Each row was made from one small tree. The marks that hang from a mark follow it in brackets, in alphabetical order. Every link used is in the known rows. Write each row's tree.
Known rows:
Z[T[R[G]]]: [  7   5 -29  24  -8  -7  -5  21 -45  19  -2 -34  -1 -39 -16 -12 -17  26
 -47  49   0  -6  40  53 -14 -33  -8]
H[J]: [ -3  11 -19  55 -18  24  46  17   4   6 -10  -9 -21 -15  -1  -5   9   3
  -9   6   7 -22 -25  21   8 -11  -6]
J[T]: [-15 -18 -17  -7 -16  14  23 -20 -30 -16   0  11  18 -28 -16  24  -4  -1
   9  -5  38   0  13  10   4 -16  31]
H[J R[W]]: [ 16   7  17  40 -19 -13  31  39  62  14 -34 -19 -59  21  -8  27  26 -21
  29  23  -1   7  -3  -9  13  13 -40]
E[J[H]]: [-15 -14  28 -11  18   1  37 -34 -38  48   9  39  18 -26  -2  17  20 -17
 -13   5 -47 -10  -7 -14 -13  -9  35]
E[R[H[J]]]: [ 22  16 -42  85   2   4  57  -6  13  22 -12 -39 -19  30 -34 -50  23  16
 -21   2 -30 -41 -12 -41  12  17  18]
J[H T[Z]]: [-22 -20 -22  -8 -16  -8  12 -72   4  17  16  67  59  -7 -30  39 -19 -28
  23   0  -1  27  12   5  12 -35  11]
E[P[T]]: [ -5  21  18  25 -18  15   6  25 -37 -28  35  32 -24  -1  45  20   0  26
 -30  -8   4 -44 -41 -15  28   5  10]
P[T[R] W]: [-24   8   4 -22  10 -10   6  20 -31 -58  22  11   3  27  47  17 -20  -5
 -15 -16 -47 -29 -29  31 -21   2  -9]
E[J P[W]]: [-52  20  51 -33   6  17  17  27 -37  22  12  40 -44 -39  31  18  16  -4
 -22  10 -80 -12 -45 -37  -2  33  31]
P[W[R[G H]]]: [ -4  -3  36 -10  -2  32 -10  11  11 -11 -16   3   0   4  54 -50  12   2
  14 -57 -10 -44 -39 -35  -9  17   9]
W[R[G H[J]]]: [ 34   0   5  71 -14  47  17   9  20  14 -17 -20 -11  23  37 -67  24  33
   7 -22  38 -41 -38 -30  19  10  -4]
W[J]: [-12  -8  22 -22  13  25   7 -15 -11 -21 -12  16 -24 -49  13 -22   8 -11
 -31 -29  33 -21 -23  16 -18  -3  17]
T[R[G[J] H] Z]: [ 34  32 -31 -14  -1 -24 -27  31  -9   2   7 -29  30  35 -17 -46 -43  31
 -30  20 -44  31  18  30   5 -20 -26]
W[J[H[R[G]] T]]: [-19 -40  10 -24   2  -9 -10 -47  18  11   5  27  -7 -15  19  26  32 -17
  18 -10  48  18   3  -7 -20  27  -5]
G[J[T]]: [-24  -2  -9 -73  -6   0  -2   1 -28 -20   4  -6  47 -32  -7   7  -1  11
 -19 -22  41  23  13  12  13 -30  37]
T[R]: [-17   2 -29  15  -6 -13  38  15 -44 -10  13  -4  -4  -9 -25   4  -8 -12
 -34   2 -11  -3   3  34 -24 -17   4]
J[H[R]]: [ -7 -21   8   4 -23 -37  48 -16   9  30  -2  31   4   4  -8  34  29 -39
  -1 -19 -14  -5  -1 -14 -12 -13  -9]
H[J[T[Z]] R[W]]: [ 17  -4  -3  29 -25 -15  13   2  79   8 -35   5 -30  34 -28  43   0 -23
  59  50   3  54  16   1  33  -1 -52]
T[R[H] Z]: [ 26  17 -35  26 -10 -21  33  -6  -6  -1  -7  11  11  40 -49 -28 -41   0
 -27  27 -54   6  12  18   7 -27 -11]
W[J[H]]: [-33 -18  19 -26  18   9   9 -54  -4   7   8  48   2 -39  11  -1  19 -27
 -26 -37  22 -22 -24  -1 -21   5  22]
J[H]: [-25 -11  -2   3  -8  -7  31 -31 -16  24  17  39  27 -24  -5  21  10 -27
 -11 -30  -6 -25  -7  -2  -9 -19  21]
H[R[G[J] W]]: [ 25  12  36 -52  -5 -29 -48  66  31   5 -12 -47 -18  -2  19  13  15  -4
  17  -8   3  27  19  -4  -2   5 -37]
R[G H]: [ 42   8  -6  34  -8  15  -6  27 -14   6  -6 -31  -4   8  11 -34  -8  37
  -1  -2  -7 -47   8 -13   1  11   7]
P[T W[J R]]: [-24 -17  73 -53  27  47 -21 -27  11 -66  -6  44  -9  -4 101 -34  17 -15
  -9 -77  30 -44 -80  -8  -8   8   6]
H[R[G[J]]]: [ 27   7  12 -34 -20 -25 -13  65   3   3  -9 -47  -9  -9  25  -5  16  10
  -9 -12   7  18   8  15  -8 -13 -34]
P[T]: [ 25   0  13  12  -3  16   9   9 -32 -45  13   6   9   5  38   6  -8  17
 -10 -18   9 -47 -17  18  10 -25   1]
R[G[J[T]] W]: [ -6   8  16 -69  13   2 -82  30   0 -10  14 -34  25 -26  16  20  -6  17
  29  -8  37  30  29   0   6   8   8]

Which tree is each row?
[ 22  -9  49 -20   8  -8 -43  34  42  -4 -21 -23 -61 -12  27   5  21 -15
  27  -2  21   9   3  -6 -20  32 -40] | H[R[G W[J]]]
[-53 -28 -48  -1  -5 -27  36 -56 -37  13  35  43  43   4 -33  49   0 -21
  -5   4  11  20  20   8 -15  -3  28] | J[H T[R]]
[-24   0  14 -69  19 -12 -78  -2   7  15  28  -4  48 -17  15  38   4   1
  32 -17  25  30  27 -14   3  12  15] | R[G[J[H T]] W]
[-16   1 -60  63 -14  14  21  14 -17   0  15 -27 -10   4 -11  16  -5  25
  15  41  26  21   4  38  -4  17 -17] | H[J[T[R[G]]]]
[  0  17  -8  -2   3 -21 -12   7  11  -5   3  17   0  11 -42  15 -40 -32
   3  24 -42  37  16  30  -5 -27 -28] | T[R[W] Z]
[ 42  13  21  15  12   8 -45  31  17   7  -8 -32 -16  17   5 -14  -7  23
  28   2 -11 -37  19 -35   5  31   4] | R[G H W]
[ 18 -16 -13  24  30   3  44 -44 -35  35 -10 -19   9  20 -44 -28  24  22
  -9  28 -42  -5  18 -65   5  23  62] | E[J[T] R[H]]
[-51 -17  60 -60  17  42  -1 -28  16 -32 -21  40 -18 -42  58 -40  26 -36
 -12 -79  24 -23 -68 -13 -25   7  17] | P[W[J R]]
[ 26  12  -7  20  13 -15 -29  18  -8  27 -20 -40 -10   4 -30 -16 -18  30
 -29  59 -13 -17  57   6   6  -3   5] | Z[T[R[G H W]]]
[ -8   7 -11 -72 -11   0 -15 -10  -9 -15   0   9  56 -24 -16   3 -24   4
 -10  -9  18  47  15  26  23 -52  11] | G[J[T[Z]]]
[ -2   8 -64  63 -21   8   6   3   5   3  13 -11   1  12 -18  11 -29  19
  23  55   3  44   5  51   7  -6 -42] | H[J[T[R[G] Z]]]
[ 13 -22  36 -27   6  -5 -48  11  40  -9 -18 -16 -48 -10  18  24  19  -9
  43   8  44  28  18 -11 -13  39 -28] | H[R[G W[J[T]]]]
[ 24  28 -25  49   5 -15  14   3  46  10 -17   2 -15  64 -51 -12 -34  -4
   4  51 -57  17   8   3  23   3 -30] | T[R[H[J] W] Z]
[-23 -11   4 -12  38   5 -21 -44  15  -8   2  -7 -18 -24 -26  -3  22 -22
   7 -19  25  10   1 -36 -13  29  31] | E[R[W[J[T]]]]
[  9   6   8   4  17 -11 -12  20 -22 -44  22  -1  -3  36  16  25 -16   3
  -5   6  -6 -17   0  19  -1  -2  -8] | P[T[R[W]]]
[ 14  26  -2 -30  22 -26 -46  49  -7   2   7 -47   7  32 -10 -20 -15  25
 -16   7 -19   7  28  -8  -3  23   3] | T[R[G[J] H W]]
[-14  -6 -47   2 -17 -12  19 -26 -22 -15   9  22  30   2 -46  21 -36  -9
   3  31  -4  46  23  41   1 -34  -7] | J[T[R Z]]
[ 37  17  -6  43  23  -5 -33  13  17  20   5 -55 -15  24 -16 -36  10  15
  14  -7 -31 -31  14 -58  -5  37  12] | E[R[G H W]]
[-31 -43  13 -31   2 -16  22 -65  19   5  -9  46  -3 -12  -2  32  35 -34
   3 -15  43  17   0 -14 -13  14  10] | W[J[H[R] T]]
[  0   4 -38  44 -28  23  29 -22  21  -1 -10  15   8  -2 -22  12 -17   5
  25  34  13  26  -6  31  29 -25 -18] | H[J[T[Z]]]
[ 41  26 -13  24   8 -19 -42  22  21   6   2 -14  -3  47 -30 -18 -45   9
  17  39 -54  16  27   6   2   6 -36] | T[R[G H W] Z]
[ 19  -6   9  58 -15  40  57 -13  21   9 -32   7  -7  28  12 -59  26  11
  -8 -30  34 -43 -43 -40  29  -4  16] | W[R[H[J]]]
[-23  -6 -13 -51  -1  -6 -40  -7 -24  13  32  -3  60 -27  21  17   6  17
   5 -24  30  21  14   7  -2  -8  17] | R[G[J[H T]]]
